Each row was made from one path, in order. Every step used is in the known rows, and no mark comes twice. Write each row's path.
Known rows
somu, sare, somameb: [-21, -8, 4, 23, -5, 17, 46, -16, -5, -17, -27, 0, -10, 29, -12, 8, -18, -2, -4, -11, -26, -14, -11, 10, -8, -22, 1, 3, 8, 8, -16, -41, -22, 10, 10, -1]
rugok, tatu, fakol, sesor: [-9, 21, -45, -17, -13, -30, 25, -29, -12, -23, -17, 14, -22, -17, 3, -7, -40, 4, 10, 2, 7, 6, -33, 11, 20, 7, -34, -17, 15, 37, -1, -3, 1, 7, -4, 22]
somu, sare: [3, -19, 0, 15, 5, 25, -7, -26, -3, -7, -28, 7, -6, 28, 4, -7, -31, -20, -6, -8, -13, -5, -12, 17, -19, 4, -13, -2, 16, 11, -11, -27, -21, 15, -5, -2]
sare, mupo: [1, -8, 2, 4, 20, 13, 23, -40, -8, -15, -6, 0, 17, 11, -9, 8, 14, 17, -19, -30, -23, -4, -11, 19, -15, 6, 2, -4, -8, 17, 4, 6, 6, -5, -14, 12]
zoge, bafe: [32, -30, 8, -12, 2, 26, -29, -29, 1, 2, 3, -1, 11, 3, -4, -14, -8, -19, 0, -13, -8, 2, 14, 15, -10, 7, 14, 10, 11, 7, 0, -9, -10, 3, -14, -7]
pevib, gugofeb, rugok, tatu, fakol, sesor, bafe: [22, 46, -68, 9, 22, -25, -40, -8, -2, -20, 2, 7, -9, -43, 36, 11, -5, 1, -1, 5, 0, 5, -42, 6, 2, 10, -61, -22, 22, 19, 17, 22, 4, 27, 6, 24]
lidasa, pevib, gugofeb, rugok, tatu: [17, 15, -43, 19, 34, 24, -65, -39, 9, 4, -10, -9, 8, -33, -6, 58, -2, 13, 7, -2, 9, 1, -58, 22, -30, 32, 24, -8, 26, 46, 27, 1, 1, 43, -25, 3]
pevib, gugofeb: [43, -12, -5, -1, 13, 45, -29, -51, 6, -4, -5, -2, 18, 2, 8, 15, 22, 18, -8, -23, -18, -11, -17, 24, -20, 14, -21, -4, 11, 24, 8, 1, 3, 9, -26, 4]
zoge, somameb: [13, -22, 13, 0, 1, 41, -8, -47, -2, 17, 2, -22, 8, 26, -6, 2, -12, -12, -10, -33, -16, 0, 20, 0, -7, 10, -3, 0, 21, 30, 11, -4, 16, 7, -15, 11]
sesor, bafe, zoge, somameb, sare: [14, 10, 24, 11, -1, -4, -50, -7, 3, 14, 11, -6, 9, 37, 13, 2, 10, -23, 5, -17, -3, 3, 32, -54, 8, 1, 24, 16, 1, -19, 10, 2, 13, -12, 11, -4]
fakol, tatu, rugok, gugofeb: [7, 9, -31, -18, -15, -13, 16, -5, 10, -13, 10, 6, 11, 14, -4, -8, -22, 16, 1, 10, -18, 4, -18, 48, 2, 13, -29, -5, 9, 12, 6, -16, 27, 15, -26, 8]
dobog, mupo, sare, somameb: [-56, -7, 12, 25, -13, 17, 38, -24, 4, 3, -2, -13, -2, 16, 4, 37, 27, 39, -11, -16, -16, -13, -6, 19, -16, -17, 10, -14, 1, -9, -4, -24, -20, -40, 3, -9]
zoge, bafe, sesor, fakol, tatu, rugok, gugofeb: [-10, -20, -16, -39, -11, -22, -10, 41, -6, 17, 15, 2, 17, -29, -1, -17, -4, 7, 5, 22, 9, 12, 10, 35, 23, 9, -11, 10, 6, 20, 3, -1, 37, 5, 24, 4]
sesor, fakol, tatu, rugok, gugofeb, pevib: [-15, -3, 1, -25, 16, -29, 16, 22, 16, -14, 7, -2, 8, 7, 2, -30, -5, -5, -10, 23, 1, 3, -21, 32, 1, 28, -31, -11, 4, -27, 16, -5, 14, 8, 5, 7]
dobog, mupo, sare, somameb, zoge, bafe, sesor: [-47, -11, 21, 9, -25, 4, 12, 43, 0, 34, 34, -20, -4, -21, -10, 37, 43, 31, 14, 7, 11, -3, 24, -10, -2, -30, 48, -6, -18, -13, -14, 11, -28, -42, 8, -30]
somu, sare, somameb, zoge, bafe, sesor: [-9, -12, 14, 7, -17, 2, 25, 54, -11, 10, 8, -7, -13, -9, -22, 11, 0, -12, 20, 12, 0, -4, 16, -21, 7, -36, 40, 11, -8, 2, -28, -5, -28, 6, 12, -20]
tatu, fakol, sesor, bafe, zoge: [13, 22, -9, -34, 19, -44, -4, -27, -11, -21, -1, 12, -9, -33, 24, -27, -6, -16, 4, 6, 17, 5, 7, -3, 7, 0, -40, 2, 0, -20, -1, 7, 4, -12, 5, 16]
dobog, mupo, sare, somameb, zoge, bafe: [-32, -8, 20, 24, -29, 3, 14, 22, 14, 8, 36, 0, 4, 15, -18, 16, 31, 21, 10, 8, -4, -3, 21, -13, -5, -27, 51, 5, -18, -49, -11, -4, -38, -37, 1, -38]
lidasa, pevib, gugofeb, rugok, tatu, fakol, sesor: [-5, 35, -62, -3, 20, -8, -28, -17, -6, -3, 2, 2, -9, -67, 2, 39, -20, 7, 15, 2, 37, 13, -58, 21, -16, 16, -12, -21, 25, 47, 21, -2, 5, 49, -20, 6]
sesor, fakol, tatu: [-2, -13, 27, -11, 8, 3, 5, -18, 4, -16, -26, 23, 23, 22, 0, -39, -24, -8, -20, 5, -1, 2, 23, 13, 0, 21, -39, -5, -3, -4, -7, 0, 17, -1, 5, 23]
somameb, sare, mupo, dobog: [-7, -7, -5, 39, -37, 3, 4, -2, 8, -10, -20, 21, -12, 41, 4, 6, 19, 5, 2, -24, -15, -27, -14, -5, -18, -14, 17, -11, -24, -24, 3, -25, -7, -11, -20, 1]
lidasa, pevib: [7, -21, 13, 5, 17, 26, -31, -60, 0, -4, -16, -1, 8, -4, -13, 18, -17, -5, -11, -18, 11, -8, -13, 20, -31, 19, 19, 2, 9, 15, 7, -24, -3, 11, -25, 7]
pevib, gugofeb, rugok, tatu, fakol: [39, 34, -71, -13, 14, 23, -7, -20, 1, -11, 1, -10, -12, -16, 13, 22, 3, 25, -1, 7, 5, 8, -62, 28, 0, 22, -18, -7, 33, 26, 21, 9, -3, 29, -10, -9]
bafe, sesor, fakol, tatu: [-17, -17, 27, -25, 13, 0, 2, 3, -8, 7, -26, 6, 17, -15, 7, -19, -13, 2, -17, 4, 12, 0, 22, 14, 5, 17, -42, -14, -4, 28, -8, 17, 27, -6, 11, 28]
lidasa, pevib, gugofeb, rugok: [25, -5, -4, 13, 40, 51, -63, -42, 9, 6, 0, -20, 12, -33, 4, 45, 13, 7, -8, -17, 13, -1, -34, 28, -54, 24, 4, -7, 20, 21, 22, -5, 4, 34, -33, -4]
sesor, bafe: [30, -10, 7, 15, 23, 7, -41, -47, 2, -16, -17, 7, 9, 22, 17, -11, 0, -13, -24, -17, -24, -16, 5, 0, -12, 13, -28, 3, 5, -9, 2, 1, -6, -5, -2, 23]
mupo, sare, somameb, zoge, bafe: [-6, -2, 20, 30, -34, 12, 48, 35, 12, 6, 12, 12, -17, 30, -17, -2, 12, -7, 2, 14, -13, -18, 22, -20, 10, -30, 39, 13, -23, -28, -17, -14, -33, -17, 4, -25]
mupo, sare: [-2, -12, 7, 22, -12, 28, 6, -25, 5, 11, -25, 5, -17, 30, 20, 2, -7, -6, -16, -4, -10, -18, -8, 19, -15, 2, -15, -10, 3, 16, -1, -22, -17, -15, -6, -4]
rugok, gugofeb, pevib: [7, -16, -2, -3, 19, -2, -5, -30, 23, -5, 6, -19, 3, 4, -3, 18, 14, -16, 0, -4, -18, -25, -41, 23, -33, 27, -5, -18, 10, 14, 13, 7, -15, -9, -13, 10]
tatu, rugok: [25, -12, -2, -14, 1, 28, 2, -38, -9, -12, -9, -18, -14, 13, 14, -14, -9, 18, -16, -16, -12, 7, -20, 29, -4, 11, -21, 9, 15, -19, 12, -27, 8, 7, -28, -11]
sesor, bafe, zoge, somameb, sare, somu: [13, 41, 30, 10, 2, -15, -19, 6, -10, 15, 1, -9, 28, 40, 1, -5, 37, 1, 10, -21, 0, 10, 23, -50, 12, -14, 39, 27, -24, -15, 7, 9, 7, -23, 19, -2]
gugofeb, rugok, tatu, fakol, sesor: [-6, 32, -50, -6, 3, -23, 25, -11, -11, -18, -11, -7, -33, -37, 15, 1, -39, -1, 2, 7, 12, 18, -46, 12, -3, 12, -45, -23, 23, 21, 8, 9, 3, 14, -3, 14]

Write each row's path
[31, 18, -44, 12, 23, 25, -39, -32, 10, -1, -9, -14, 4, -12, 12, 34, 10, 20, 1, -3, -15, 3, -57, 21, -15, 27, -16, -14, 28, 41, 22, 17, 4, 24, -16, 3] -> pevib, gugofeb, rugok, tatu
[1, -15, -18, 11, -11, 10, 10, -33, 4, -9, -30, 14, -6, 22, 1, 2, 15, 3, -4, -22, -19, -25, -13, 31, -20, -3, 8, -11, -15, 7, 8, -19, -1, -6, -24, 15] -> sare, mupo, dobog
[10, -12, 23, -40, -5, -16, -5, 66, -10, 14, 19, 5, 4, -21, -1, -50, -9, 4, -1, 31, 31, 28, 39, -6, 31, 1, -6, 12, -16, -36, -6, 16, 21, 9, 2, -18] -> somameb, zoge, bafe, sesor, fakol, tatu, rugok
[-6, 21, 19, 16, 11, -22, -20, 7, -4, 12, 19, -1, 28, 31, -4, 14, 33, -3, 4, -25, -12, 6, 27, -50, 8, -6, 41, 16, -16, -13, 12, 14, 20, -14, 17, -1] -> sesor, bafe, zoge, somameb, sare, mupo
[-15, -4, 29, -29, -15, -22, 47, 78, -9, 3, 20, 0, -1, -19, -12, -33, 2, 20, 2, 29, 16, 21, 39, -13, 45, -22, 8, 21, -23, -39, -12, 6, 21, 3, 16, -15] -> sare, somameb, zoge, bafe, sesor, fakol, tatu, rugok
[10, -18, 33, -29, 0, -13, -16, 54, 0, 14, 13, 17, 20, -16, -14, -38, -5, -15, 4, 26, 29, 12, 50, -20, 15, 5, 0, 4, -21, -13, -18, 36, 10, -5, 8, 1] -> somameb, zoge, bafe, sesor, fakol, tatu
[10, 3, -3, -31, -5, 1, 16, -8, -5, -11, -5, 4, 5, 6, 5, -34, -32, 10, -14, 6, -4, 16, 3, 35, 5, 10, -29, -4, 9, -7, 7, -24, 20, 23, -39, -2] -> fakol, tatu, rugok
[-24, -19, 1, -53, 13, -32, -8, 61, 3, 22, 27, -12, 7, -47, -2, -21, 5, -16, 7, 30, 22, 10, 2, 34, 11, 15, -6, -6, 6, 8, 16, 8, 18, 10, 13, -5] -> zoge, bafe, sesor, fakol, tatu, rugok, gugofeb, pevib
[12, 39, -67, -8, 9, -7, -3, -11, -5, -10, 5, -4, -15, -46, 18, 20, -12, 13, 10, 2, 7, 12, -54, 21, -4, 12, -50, -25, 26, 35, 16, 15, 5, 29, -13, 8] -> pevib, gugofeb, rugok, tatu, fakol, sesor
[35, -21, 19, -19, -4, 9, -28, 15, -4, 21, 19, -12, -1, -20, -10, -4, 12, -7, 8, 8, 10, 1, 22, -16, -3, 0, 20, 5, -8, -1, -10, 28, -8, -10, -15, -11] -> somameb, zoge, bafe, sesor
[-18, -2, 18, 31, -12, 18, 12, -3, -6, 7, 16, -8, 17, 38, -15, 18, 10, 8, -8, -49, -21, 3, 15, -34, -5, -6, 26, -1, -8, 15, 7, 0, 17, -2, -3, -2] -> zoge, somameb, sare, mupo
[-15, -7, 42, -17, -12, -20, 37, 63, 0, 1, 13, 11, 18, -14, -28, -25, 6, -1, 6, 23, 12, 1, 54, -26, 30, -18, 10, 8, -29, -13, -25, 25, 9, -9, 25, 3] -> sare, somameb, zoge, bafe, sesor, fakol, tatu
[-2, 5, 15, 31, -13, 5, 53, 12, 3, -25, -12, 4, -17, 42, -20, 1, -12, -3, 2, 5, -20, -13, -7, -22, -2, -23, 11, 11, -11, -32, -26, -18, -30, 3, 3, -12] -> somu, sare, somameb, zoge
[47, -17, 17, -5, -6, 13, -24, 0, 10, -6, 20, 6, 7, 17, -17, -23, 0, -16, 4, 3, -1, 2, 19, -19, -8, 2, 24, 17, -8, -33, -8, 13, -19, -1, -23, -19] -> somameb, zoge, bafe
[34, 3, 11, -14, 30, -10, -36, -43, 3, -9, -12, 2, 12, 7, 21, -10, 13, -12, -5, 0, -7, -5, 8, -4, -3, 13, -2, 15, -2, -19, 4, 6, 0, -15, 1, 12] -> sesor, bafe, zoge
[-35, -10, 29, 1, -12, -26, 33, 88, -5, 7, 0, 24, 6, -2, -28, -24, -17, -19, 13, 34, 20, 5, 47, -25, 27, -30, 21, 10, -22, -11, -33, 3, -10, 10, 39, -6] -> somu, sare, somameb, zoge, bafe, sesor, fakol, tatu
[-6, 50, -44, -20, 23, -48, -13, 1, -10, 12, 13, -15, -20, -37, 17, 3, -24, -25, 17, 13, 22, 29, -4, -18, 24, 8, -16, -3, 24, 19, 22, 26, 23, 15, 20, 19] -> gugofeb, rugok, tatu, fakol, sesor, bafe, zoge, somameb
[22, 29, -69, -8, 23, 19, -30, -27, 1, -5, 1, -5, -4, -37, -9, 43, -5, 19, 6, 9, 31, 7, -67, 31, -12, 26, 22, -5, 33, 39, 30, -9, -5, 46, -21, -9] -> lidasa, pevib, gugofeb, rugok, tatu, fakol
[-44, -3, 35, 6, -31, -14, 51, 90, 3, 23, 1, 24, -3, -1, -11, -18, 7, -6, 1, 39, 18, -9, 51, -21, 33, -30, 14, 1, -36, -9, -27, 10, -4, -19, 37, -4] -> mupo, sare, somameb, zoge, bafe, sesor, fakol, tatu
[-41, 6, 21, 35, -24, 4, 42, 2, 12, -5, 15, -8, -7, 30, -7, 28, 35, 38, -3, 2, -11, -13, 0, -12, -13, -20, 17, -10, -19, -49, -13, -2, -30, -45, -3, -21] -> dobog, mupo, sare, somameb, zoge
[14, 11, -29, 14, 17, 13, -13, -31, 3, -9, -22, -17, -13, 1, 8, 20, -23, 3, -8, 6, -12, 6, -47, 15, -14, 26, -7, -10, 25, 24, 13, 10, 2, 14, -9, 7] -> gugofeb, rugok, tatu
[-17, -15, -29, 33, -13, 7, 7, -6, 1, -6, -38, 26, -14, 32, 1, -2, -7, -17, 5, -11, -15, -23, -17, 32, -21, -15, 16, -12, -8, 10, -2, -41, -20, 15, -12, 4] -> somu, sare, mupo, dobog
[-4, 6, 21, -7, 18, -24, -36, -28, -5, 17, 7, -8, 11, -16, 15, -6, -5, -36, 9, -17, 2, 6, 40, -29, 4, 3, -20, 1, 2, 17, 8, 15, 29, -4, 2, 30] -> fakol, sesor, bafe, zoge, somameb
[5, 28, -50, 5, 1, -48, -9, -20, -9, -30, -18, 26, -14, -12, 15, -18, -32, -10, 5, 6, -2, -3, -22, 0, 27, 5, -44, -11, 12, 20, 1, 3, -2, 6, 9, 36] -> rugok, tatu, fakol, sesor, bafe
[-58, -19, 38, 17, -18, -2, 13, 48, 0, 25, 23, -10, -2, -11, -2, 20, 51, 33, 5, 11, 19, -4, 27, -24, 7, -23, 32, 6, -25, -42, -17, 14, -18, -54, 44, -22] -> dobog, mupo, sare, somameb, zoge, bafe, sesor, fakol
[-8, -25, 13, -51, 3, -4, -12, 40, -17, 18, 4, -1, 5, -35, 8, -40, -17, 1, -9, 18, 26, 27, 34, 26, 27, 3, -15, 9, 5, 3, 3, -7, 27, 11, 7, -5] -> zoge, bafe, sesor, fakol, tatu, rugok
[4, 52, -48, -22, 27, -60, -10, -3, -8, -17, -5, 2, -22, -46, 29, -5, -21, -16, 13, 29, 22, 19, -32, -6, 11, 11, -32, -6, 13, -6, 13, 24, 4, 6, 16, 17] -> gugofeb, rugok, tatu, fakol, sesor, bafe, zoge
[6, -44, 27, -19, 13, 19, -32, -1, -14, 20, -10, -10, 5, -26, 9, -12, 8, -9, -9, -6, 11, 3, 21, 2, 2, 9, -5, 13, 5, 12, -5, 12, 7, -13, 30, 5] -> zoge, bafe, sesor, fakol
[7, 2, 27, -7, -13, 13, -14, -10, 4, 23, 13, -19, 5, 31, -2, 7, 6, -9, 14, -22, 4, 9, 19, -41, 2, 5, 32, 12, 3, -5, 8, -4, 17, -10, -3, -18] -> bafe, zoge, somameb, sare
[6, -9, 12, 23, -18, 3, 29, 33, 5, -13, 9, 12, -5, 27, -31, -10, -12, -19, 13, 11, -16, -2, 17, -25, 3, -32, 39, 20, -9, -30, -26, -20, -39, 12, 9, -24] -> somu, sare, somameb, zoge, bafe
[15, 3, 26, 17, -12, 10, 52, -14, 9, -29, 0, -4, -6, 34, -16, 3, 13, 19, -7, -7, -23, -14, -2, -22, -2, -12, 6, 8, -17, -35, -14, 5, -8, -16, -10, 0] -> sare, somameb, zoge
[-29, -6, 13, 32, -24, 23, 65, -15, 2, -2, -26, 0, -20, 32, 4, 20, 5, 12, -14, -8, -25, -28, -8, 16, -2, -18, 1, -6, -5, 15, -8, -32, -15, -19, 10, 0] -> mupo, sare, somameb
[-10, 15, 30, 17, -3, -29, -49, 3, -4, 15, 17, 0, 4, 6, 21, -3, -3, -34, 16, -22, 1, 7, 39, -65, 3, -4, -16, 0, -6, -16, 3, 9, 23, -13, 11, 15] -> fakol, sesor, bafe, zoge, somameb, sare
[25, -9, 24, 4, -18, 8, 29, 8, 11, -14, 19, 0, 2, 19, -29, -11, 11, 0, 7, -3, -14, -7, 22, -26, 7, -20, 35, 23, -17, -32, -18, 2, -19, -6, -6, -16] -> sare, somameb, zoge, bafe
[-28, -16, 39, 21, -22, 4, 41, 61, -1, 24, 0, 4, -21, 5, 2, 4, 29, 3, -2, 17, 10, -17, 26, -30, 25, -28, 28, 14, -31, -19, -23, 6, -16, -35, 50, -11] -> mupo, sare, somameb, zoge, bafe, sesor, fakol
